Each row was made from one path, in order. Every step used is in the known rows, and no mark comes twice. Write each row's path.
Known rows:
vivatin/turaf/loni: -0.72; +2.05; +0.08; +0.52; -0.16; +0.21; +0.65; +4.05; -0.30; -0.80; +0.46; +2.89; +1.86; +0.14; +2.54; +3.64; +4.64; +1.59; +1.93
vivatin/turaf: +0.00; +1.66; -0.77; +1.40; -1.72; +0.00; -0.20; +5.10; -0.22; -0.76; +0.75; +1.72; +0.92; +0.72; +1.48; +3.47; +5.34; +3.13; +1.78
fodut/turaf/futek/moveb/vivatin: +0.42; +3.77; +1.82; +2.82; -2.10; -2.42; +0.29; +1.39; +0.39; -0.74; +0.84; +2.59; +2.07; -0.25; +0.67; +2.01; -1.48; +1.10; +0.89
loni/moveb/fodut: +0.96; +0.45; +0.95; +0.10; -0.66; +0.69; -0.36; -0.04; -0.14; -1.44; +0.40; +3.17; +1.04; -0.30; +0.80; +3.90; +3.72; +0.84; +0.24
gamani/moveb: -0.80; +0.23; -0.14; -0.92; -2.06; -0.67; -0.58; +3.08; -0.63; -1.09; +0.47; +5.24; -0.20; +1.39; +2.85; +0.39; +4.97; +1.57; +0.56
futek/moveb/vivatin/turaf: +0.19; +4.00; +0.32; +3.68; +0.71; -0.58; -0.16; +3.74; +0.09; -0.86; +1.02; +1.28; +1.87; +0.18; +0.95; +0.90; +1.19; +3.36; +1.48
fodut/turaf/gamani: -0.04; +2.10; +2.07; +0.79; -0.83; -0.81; -1.44; +2.29; +0.23; -1.99; +1.75; +3.04; +2.55; +0.07; +1.42; +0.38; +5.30; +2.23; +1.33
dete/fodut/turaf: +0.64; +1.97; +0.82; +1.86; -3.02; -0.32; -2.09; +1.99; -0.05; -2.68; +0.72; +1.30; +1.63; +0.58; +0.97; -1.58; +3.27; +0.72; +0.29
loni/moveb/lelu: +1.41; +2.18; +1.77; -0.07; -0.41; +0.38; -0.67; +1.30; -1.26; -1.39; +0.40; +2.39; +0.66; +0.21; +0.34; +2.70; +1.73; +2.26; +1.05
dete/futek: +0.33; +1.67; -0.68; +1.50; -2.48; +0.64; -1.21; +3.73; +0.30; -2.98; +0.56; +4.67; +0.52; +1.11; +0.93; -0.61; +3.60; +0.36; +0.66
vivatin/turaf/futek/moveb: -1.01; +2.44; -0.93; +0.79; -2.57; -0.69; +1.06; +5.39; +0.25; -0.86; +0.66; +3.25; +1.91; +0.20; +0.48; +4.73; +2.54; +1.41; +1.65
turaf/futek/moveb: -0.53; +1.72; +0.34; +0.39; -3.00; -1.00; +0.63; +3.17; +0.52; -2.03; +0.62; +5.78; +1.17; -0.38; +0.43; +3.10; +1.31; +0.29; +0.98
gamani/moveb/lelu: -0.31; +0.31; +0.66; -1.75; -2.17; -0.28; -0.65; +2.65; -0.80; -0.89; +0.21; +4.77; +0.03; +1.30; +2.66; +1.74; +2.70; +2.42; +1.55
fodut/turaf/lelu: +0.60; +0.31; +0.53; -0.43; -5.11; +0.56; -1.67; +2.76; +0.02; -1.16; +0.73; +2.95; +0.76; +0.99; +0.56; +2.64; +3.72; +2.08; +1.10
futek/moveb: +0.08; +1.66; +0.80; +1.20; -0.91; -0.24; -0.82; +2.58; +0.17; -2.54; +0.86; +4.01; +1.05; -0.15; +0.19; +0.56; +2.40; +1.36; +0.61
gamani/moveb/vivatin: -0.24; +1.77; +0.65; +1.16; -0.77; -1.30; -0.33; +2.00; -0.34; -0.60; +0.59; +5.01; -0.11; +1.15; +3.57; -0.90; +2.56; +2.40; +0.75
fodut/turaf/loni/moveb/lelu: +1.16; +2.86; +3.26; -0.55; +0.87; -0.28; -0.40; -0.58; -1.76; -0.54; +0.19; +0.49; +2.36; +0.08; +0.85; +2.90; +0.72; +0.63; +0.85
dete/fodut: +0.22; +1.58; +0.13; +1.40; -2.72; +0.52; -1.43; +2.68; +0.37; -3.53; +0.64; +4.27; +0.70; +0.27; +1.52; -1.71; +3.60; +0.83; +0.61
turaf/gamani/moveb: -1.65; +0.93; +0.69; -1.55; -0.50; -0.37; -0.83; +3.17; -0.12; -1.90; +1.34; +6.82; +1.30; +0.98; +3.38; -1.41; +6.47; +1.93; +1.08
turaf/futek/moveb/vivatin: -0.03; +3.25; +1.06; +2.45; -1.82; -1.57; +0.87; +2.05; +0.89; -1.64; +0.77; +5.29; +1.24; -0.74; +1.16; +1.93; -1.02; +1.07; +1.20

Which path is each row?
-0.89; +1.37; -1.28; -0.39; -3.22; +0.70; -0.43; +4.77; -0.44; +0.69; +0.55; +3.95; +0.28; +2.20; +3.30; +1.37; +3.75; +3.70; +1.74  gamani/moveb/vivatin/turaf/lelu
+0.25; -0.60; +0.79; -0.79; -4.21; +1.30; -1.66; +0.65; +0.87; -1.58; +0.53; +3.04; +2.18; +0.16; -0.37; +3.62; +1.86; +1.00; +0.81  futek/moveb/fodut/turaf/lelu
-0.11; +1.81; +1.17; -0.43; -3.15; -0.59; +0.54; +2.67; +0.39; -1.88; +0.30; +5.42; +1.39; -0.44; +0.26; +4.29; -0.98; +1.09; +2.05  turaf/futek/moveb/lelu
-0.62; -2.03; -0.13; -2.96; -5.31; +0.89; -1.40; +1.27; +0.10; -0.01; +0.19; +4.26; +0.94; +1.61; +2.29; +3.53; +4.44; +1.13; +0.78  gamani/moveb/fodut/turaf/lelu
+0.48; +0.54; +1.53; +1.07; -1.49; -0.43; -1.20; +0.13; +0.62; -1.57; +0.66; +1.60; +2.54; -0.29; -0.03; +3.21; +1.80; +0.77; +0.52  futek/moveb/fodut/turaf
+0.47; +1.53; +2.47; -0.11; +0.62; +0.13; -1.22; -0.58; -0.14; -1.43; +1.43; +1.94; +3.24; -0.31; +0.81; +2.39; +4.91; +1.11; +0.39  loni/moveb/fodut/turaf/gamani
-0.09; +3.39; -0.41; +2.50; -2.68; -1.31; +1.50; +4.63; +0.43; +0.18; +0.68; +3.19; +1.19; +0.15; +2.50; +4.94; +1.90; +2.79; +2.39  moveb/vivatin/turaf/futek
+1.22; +4.37; +3.30; +2.33; +2.26; -1.25; -0.10; -1.17; -1.27; -0.30; +0.59; +0.58; +2.20; -0.17; +1.77; +0.45; +0.63; +0.68; +0.02  fodut/turaf/loni/moveb/vivatin
+0.84; +3.92; +2.53; +1.82; +2.49; -0.34; +0.51; -0.48; -0.90; -1.12; +0.52; +3.42; +1.34; -0.62; +2.28; +0.29; +0.95; +0.70; +0.33  turaf/loni/moveb/vivatin
-0.84; -1.40; -0.08; -1.54; -2.34; +0.00; -0.39; +1.33; +0.20; -0.89; +0.16; +5.63; +0.38; +0.85; +3.14; +2.87; +4.69; +1.07; +0.79  gamani/moveb/fodut
+0.23; -0.08; +0.79; -0.08; -4.78; -1.11; +0.46; +1.09; +1.00; -0.54; +0.31; +3.51; +1.86; -0.26; +1.47; +7.12; +2.49; +0.33; +1.40  moveb/fodut/turaf/futek
+0.23; +0.78; +1.81; -0.85; +0.91; +0.92; +0.49; -1.12; -0.31; -1.42; +0.09; +4.02; +1.90; -0.85; +1.85; +3.97; +3.12; -0.66; +0.39  turaf/loni/moveb/fodut
+0.32; +2.19; -0.66; +1.54; -3.26; +1.15; -0.40; +4.61; +0.37; -0.31; +0.80; +3.05; +0.75; +0.81; +1.88; +2.98; +2.91; +4.13; +2.32  moveb/vivatin/turaf/lelu
+0.23; +4.99; +1.22; +2.44; +2.80; -0.01; -0.26; +2.93; -0.63; -0.73; +1.76; +1.58; +2.67; +0.13; +1.85; +0.17; +4.42; +3.70; +1.43  loni/moveb/vivatin/turaf/gamani
+0.10; +0.18; +2.12; -0.14; -1.12; -0.26; -0.09; -0.66; +0.50; -1.03; +0.22; +2.80; +2.60; -0.58; +2.25; +4.68; +2.97; -0.10; +1.20  moveb/fodut/turaf/loni
-0.14; +3.63; +0.88; +2.53; +0.99; -0.37; +0.93; +2.91; -0.06; -0.33; +0.56; +2.48; +1.89; -0.13; +3.27; +2.42; +2.27; +2.36; +2.15  moveb/vivatin/turaf/loni
+0.43; +1.18; +0.40; +1.53; -1.76; +0.47; -1.84; +0.91; +0.76; -2.46; +0.50; +1.98; +2.72; +0.69; -0.53; +0.70; +1.33; -0.82; +0.06  dete/futek/moveb/fodut/turaf
-0.23; +0.84; +2.34; +0.11; +0.03; -0.18; -0.30; -1.04; +0.52; -1.55; +0.31; +2.58; +3.39; -0.89; +0.99; +3.16; +1.20; -0.71; +0.66  futek/moveb/fodut/turaf/loni
-0.57; +4.97; -0.06; +3.27; +1.91; +0.53; +0.04; +3.33; +0.13; -1.84; +0.52; +2.62; +2.99; +0.69; +1.53; -1.51; +0.05; +0.17; +1.19  dete/futek/moveb/vivatin/turaf/loni
+0.23; +4.34; +1.44; +3.25; -2.79; -1.63; -0.61; +1.08; +0.57; -2.27; +0.79; +2.45; +2.59; -0.08; +0.75; -1.55; -1.87; -0.17; +0.33  dete/fodut/turaf/futek/moveb/vivatin
+1.42; +0.87; +1.63; +0.61; -0.89; -0.19; -1.00; -0.72; -0.66; -0.58; +0.53; +0.35; +1.83; +0.08; +0.25; +4.06; +3.34; +0.82; -0.11  loni/moveb/fodut/turaf
-0.63; +2.51; -0.61; +1.56; -0.47; -0.99; +0.06; +4.16; -0.72; +0.60; +0.64; +2.27; +0.65; +1.74; +3.63; +0.83; +3.81; +3.52; +1.43  gamani/moveb/vivatin/turaf
-2.15; +1.53; -0.62; -1.14; -0.19; -0.07; -0.43; +5.41; -0.52; -0.65; +1.40; +4.23; +2.00; +1.57; +3.43; +0.27; +7.69; +3.07; +1.74  vivatin/turaf/gamani/moveb
-0.22; +1.48; +0.46; -0.39; +1.36; +1.20; +0.85; +1.10; -0.63; -0.21; +0.14; +1.70; +2.58; -0.18; +1.92; +5.60; +4.24; +0.46; +1.05  vivatin/turaf/loni/moveb/fodut
